What can hang from each mark
z63: z144 z720
z516: z144 z184 z554
z144: z221 z861
z221: z144 z184
z861: z554
z720: z516
z554: z516

Each row was made from one small tree. The marks that hang from a mark follow it in brackets, in the order of their numbers. Every link used is in the known rows. Write each row's tree.
Known rows
z861(z554(z516)): [-12.5  30.1  -8.6 -18.4 -21.8 -15.2 -42.1 -37.3  -2.0   5.4   8.2 -13.4
  39.0 -16.6  13.5 -14.6  -8.9 -29.2   9.0  -1.7]
z63(z144(z221)): [-12.8   3.6  16.8   1.5 -23.9 -18.3 -23.0 -19.7  -1.7  15.1 -10.4 -10.5
  22.3 -10.1  11.4 -12.8  -0.3 -35.8  14.3  11.8]
z516(z144(z221 z861) z184 z554): [ -3.3  38.6  46.7  -9.3  -6.6 -29.9 -29.2 -42.9 -27.2   9.6  -4.0 -29.2
  12.7   7.4   2.9 -10.8 -17.4 -32.8  29.5  20.0]
z554(z516(z144(z221 z861) z184)): [  3.6  41.5  27.4 -20.9 -20.2 -31.7 -37.0 -56.9 -28.3  10.0  -1.0 -29.0
  26.5   2.6  11.6 -21.7 -12.3 -22.5  26.0  17.4]
z720(z516(z144)): [-13.6  12.0   5.4  -1.9 -35.1 -15.7 -13.2 -36.9   3.4   6.6   2.3 -19.4
  18.0  -3.4   8.5   3.8 -12.4 -37.8  21.1   6.1]
z720(z516(z144(z221))): [-17.0  12.2  12.9   1.0 -34.3 -17.7 -16.0 -35.1 -10.7  -0.4   0.7 -21.2
  14.8  -1.4   9.8   3.7 -14.3 -37.7  28.3  12.3]
z221(z144(z861(z554(z516)))): [-20.7  40.8   8.3 -25.9 -22.8  -5.7 -29.4 -49.9 -13.4  11.2   6.2 -16.8
  44.5 -23.2  23.3 -26.5  -4.5 -30.5  16.2  -0.3]
z221(z144(z861(z554)) z184): [-31.8  19.6  12.4 -24.1 -23.9  -3.3 -29.6 -41.9 -12.5   7.4   7.7 -12.6
  29.0 -19.1  19.8 -24.4  -8.5 -37.7  17.9 -19.2]
z720(z516(z144(z221) z184)): [ -9.9  18.6  16.1  -3.4 -27.6 -27.8 -27.3 -34.6 -16.6   3.0  -6.6 -15.6
  17.0  10.5  14.9   4.3 -14.4 -31.5  40.4   5.5]
z554(z516(z144(z861))): [ -1.6  33.9  15.9 -18.2 -26.4 -20.1 -23.2 -58.8  -9.6  12.5   9.5 -32.5
  28.3 -11.7   4.9 -24.0 -12.3 -28.3   5.4  15.6]
z554(z516(z144 z184)): [  1.4  33.7   7.5 -20.0 -23.3 -29.9 -40.2 -55.6  -8.4  21.7   3.3 -16.0
  30.1   3.3  14.7 -10.8  -9.5 -26.6  17.6  10.3]
z720(z516): [-12.1   4.8   1.1   6.0 -33.1  -9.0 -12.7 -23.7   8.6  -1.7   1.9 -11.4
  21.6 -10.2   9.6  -1.0  -9.3 -33.3  19.0  -2.2]
z516(z144(z221 z861(z554)) z184): [ -9.1  35.9  26.9 -23.9 -11.9 -29.2 -48.0 -41.0 -32.5   2.3  -8.4 -21.1
  19.4   3.2  13.2 -11.2 -16.1 -29.0  35.9   5.9]
z221(z144 z184): [-27.3   7.3   9.0 -10.9 -33.5  -2.9 -22.3 -41.2  -0.1  16.4  11.2  -4.0
  20.5 -16.5  19.4 -14.1  -5.0 -43.6  11.5 -11.5]
z720(z516(z184)): [ -6.4  11.0   5.8   0.9 -27.2 -18.2 -23.1 -25.5   4.3   3.5  -6.6  -7.2
  24.3   2.6  14.8  -0.4  -9.2 -26.5  33.7  -7.6]
z144(z221 z861(z554)): [-14.2  21.7  21.2 -11.8 -14.8 -14.3 -35.4 -27.8 -20.6  -8.2  -1.0 -19.9
  21.8 -15.8   6.9 -16.8 -10.9 -30.4  20.6   2.6]
z63(z144 z720(z516)): [-21.7   7.3  12.6   0.7 -36.9  -8.5  -0.4  -6.9  11.5  15.0 -17.4  -6.9
  38.9  -5.7   6.2 -15.7   0.8 -42.2  12.0  -7.8]
z144(z221(z184) z861(z554(z516))): [-20.3  31.8   5.5 -21.3 -22.1 -14.4 -40.0 -44.3 -23.3  -6.3  10.6 -27.2
  36.0 -13.5   9.5 -32.3 -14.3 -26.4  16.1 -10.6]
z861(z554(z516(z144 z184))): [ -7.3  42.9  -3.0 -30.7 -18.7 -29.9 -52.8 -51.7 -14.2  17.6   2.5 -15.7
  38.0   4.2  18.7  -9.1 -12.3 -26.1  22.5   1.2]

Which tree is each row?
[  6.8  38.7  18.7 -21.7 -20.7 -30.0 -34.3 -60.4 -15.2  17.1   1.7 -27.8
  31.0   2.0   9.2 -22.6 -11.5 -21.3  19.8  11.7] => z554(z516(z144(z861) z184))
[-18.3  28.3  35.8  -8.7 -16.1 -18.7 -22.5 -46.5 -21.8   5.9   9.9 -37.1
  10.6  -1.5  -3.7 -18.9 -20.6 -40.7  15.7   8.2] => z516(z144(z221(z184) z861) z554)
[-29.3  36.0   3.5 -29.1 -27.4  -3.3 -30.9 -55.3 -14.7  10.9  12.2 -18.1
  45.7 -19.7  22.3 -33.5  -8.4 -31.0  15.0 -16.6] => z221(z144(z861(z554(z516))) z184)
[-16.0  27.9  23.0 -19.7 -17.1 -21.0 -37.2 -41.3 -28.0  -0.2  -0.7 -28.4
  16.7  -7.9   6.0 -12.8 -14.6 -35.5  22.9  10.3] => z516(z144(z221 z861(z554)))
[-16.8   3.4  24.3  -2.7 -23.7 -16.6 -19.1 -28.6 -10.1   9.1  -5.7 -22.2
  21.7  -8.5   7.8 -32.8  -5.3 -31.8  15.1  -2.4] => z63(z144(z221(z184) z861))
[-16.6  36.7  27.8  -8.8 -23.8 -18.6 -15.4 -26.8  -7.0  14.7  -8.7 -15.7
  29.7  13.2   0.3  -0.5 -14.0 -43.0  24.6  -1.9] => z63(z720(z516(z144 z184 z554)))
[-22.7  16.9  15.9 -14.6 -18.2 -11.9 -39.4 -31.4 -20.8  -9.4   4.7 -20.8
  21.1 -12.1   6.7 -23.2 -14.9 -33.4  19.7 -13.3] => z144(z221(z184) z861(z554))
[-18.6  11.9  25.0   0.8 -33.4  -7.1   5.7 -11.0   6.8   9.1 -18.7 -16.9
  39.7  -9.6   3.4 -28.9  -1.2 -37.8  12.5  -7.2] => z63(z144(z861) z720(z516))
[-24.9  23.8  17.6 -22.7 -19.1 -17.8 -39.8 -44.3 -28.7  -2.5   5.8 -28.9
  17.3  -5.5   5.9 -19.0 -18.1 -37.0  20.0  -5.7] => z516(z144(z221(z184) z861(z554)))
[-10.5  29.4  16.0  -3.1 -18.6 -25.3 -20.3 -35.6  -2.0  12.9  -2.7 -19.0
  22.1  13.5   9.4   6.8 -17.2 -33.6  33.8   5.2] => z720(z516(z144 z184 z554))
[ -0.2  36.7  36.8 -11.9  -8.4 -27.4 -28.5 -45.1 -14.4  16.9  -2.6 -27.2
  16.4   5.8   2.4 -11.3 -16.9 -33.0  22.4  13.1] => z516(z144(z861) z184 z554)
[ -5.6  43.0  15.5 -22.9 -12.4 -26.3 -48.1 -41.0 -28.1  -2.2  -3.7 -20.1
  39.7  -4.2  16.5 -24.3 -10.8 -18.0  31.4   1.6] => z144(z221 z861(z554(z516(z184))))
[-23.7  27.1  15.0 -10.8 -25.9 -18.1 -24.1 -34.8 -22.4  -9.5  -4.0 -28.9
  23.9  -3.0  10.2  -7.7 -17.8 -33.2  36.0   3.1] => z720(z516(z144(z221 z861(z554))))
[ -9.6  44.9   5.1 -27.9 -18.2 -33.0 -57.0 -50.1 -28.3   9.8  -0.2 -16.7
  35.2   5.0  18.5  -8.4 -13.3 -26.7  30.8   7.9] => z861(z554(z516(z144(z221) z184)))
[ -8.1   8.3  30.1   0.4 -20.0 -19.4 -16.8 -24.0  -8.9  10.2 -13.0 -19.9
  22.9 -11.7   7.6 -25.2  -2.2 -31.4  15.9  13.0] => z63(z144(z221 z861))
[ -1.9  41.3   6.9 -24.3 -12.9 -23.2 -45.4 -44.0 -15.3   4.7  -1.9 -17.8
  41.9  -5.4  15.6 -25.1  -9.5 -18.0  24.2  -4.8] => z144(z861(z554(z516(z184))))
[-22.4  12.2  22.5 -13.3 -28.9  -2.4 -17.1 -46.1  -6.1  11.3   8.3 -13.4
  20.9 -18.8  13.8 -25.2  -6.5 -37.6  13.5 -10.6] => z221(z144(z861) z184)
[-17.0  27.0   6.1 -16.8 -32.1 -20.6 -36.2 -57.1 -16.8   9.2  15.7 -25.7
  23.7  -4.6   6.9 -16.4 -14.4 -34.7  11.0   5.2] => z554(z516(z144(z221(z184))))
[-24.8  34.2  -4.4 -27.1 -25.7 -21.4 -48.0 -54.5 -23.6   6.3  13.6 -25.0
  32.8  -3.7  10.8 -15.6 -16.1 -35.1  17.0  -4.4] => z861(z554(z516(z144(z221(z184)))))
[-14.1   9.4  25.6  -4.5 -23.3 -11.4 -25.0 -34.6 -15.6  -5.9   7.0 -22.7
  13.5 -13.8   2.0 -25.1 -12.3 -33.6  14.7  -4.0] => z144(z221(z184) z861)
[ -6.9  33.6  32.2  -7.7 -11.2 -31.0 -36.9 -39.6 -20.9  14.2  -2.1 -18.4
  12.5   9.5   6.7   1.9 -15.2 -38.1  28.0  17.1] => z516(z144(z221) z184 z554)
[-25.8   9.0   7.6  -3.4 -36.3 -15.6 -18.4 -40.0 -10.6  -1.2   5.9 -22.5
  15.4   1.4   7.7  -2.9 -17.4 -38.8  26.9  -5.4] => z720(z516(z144(z221(z184))))
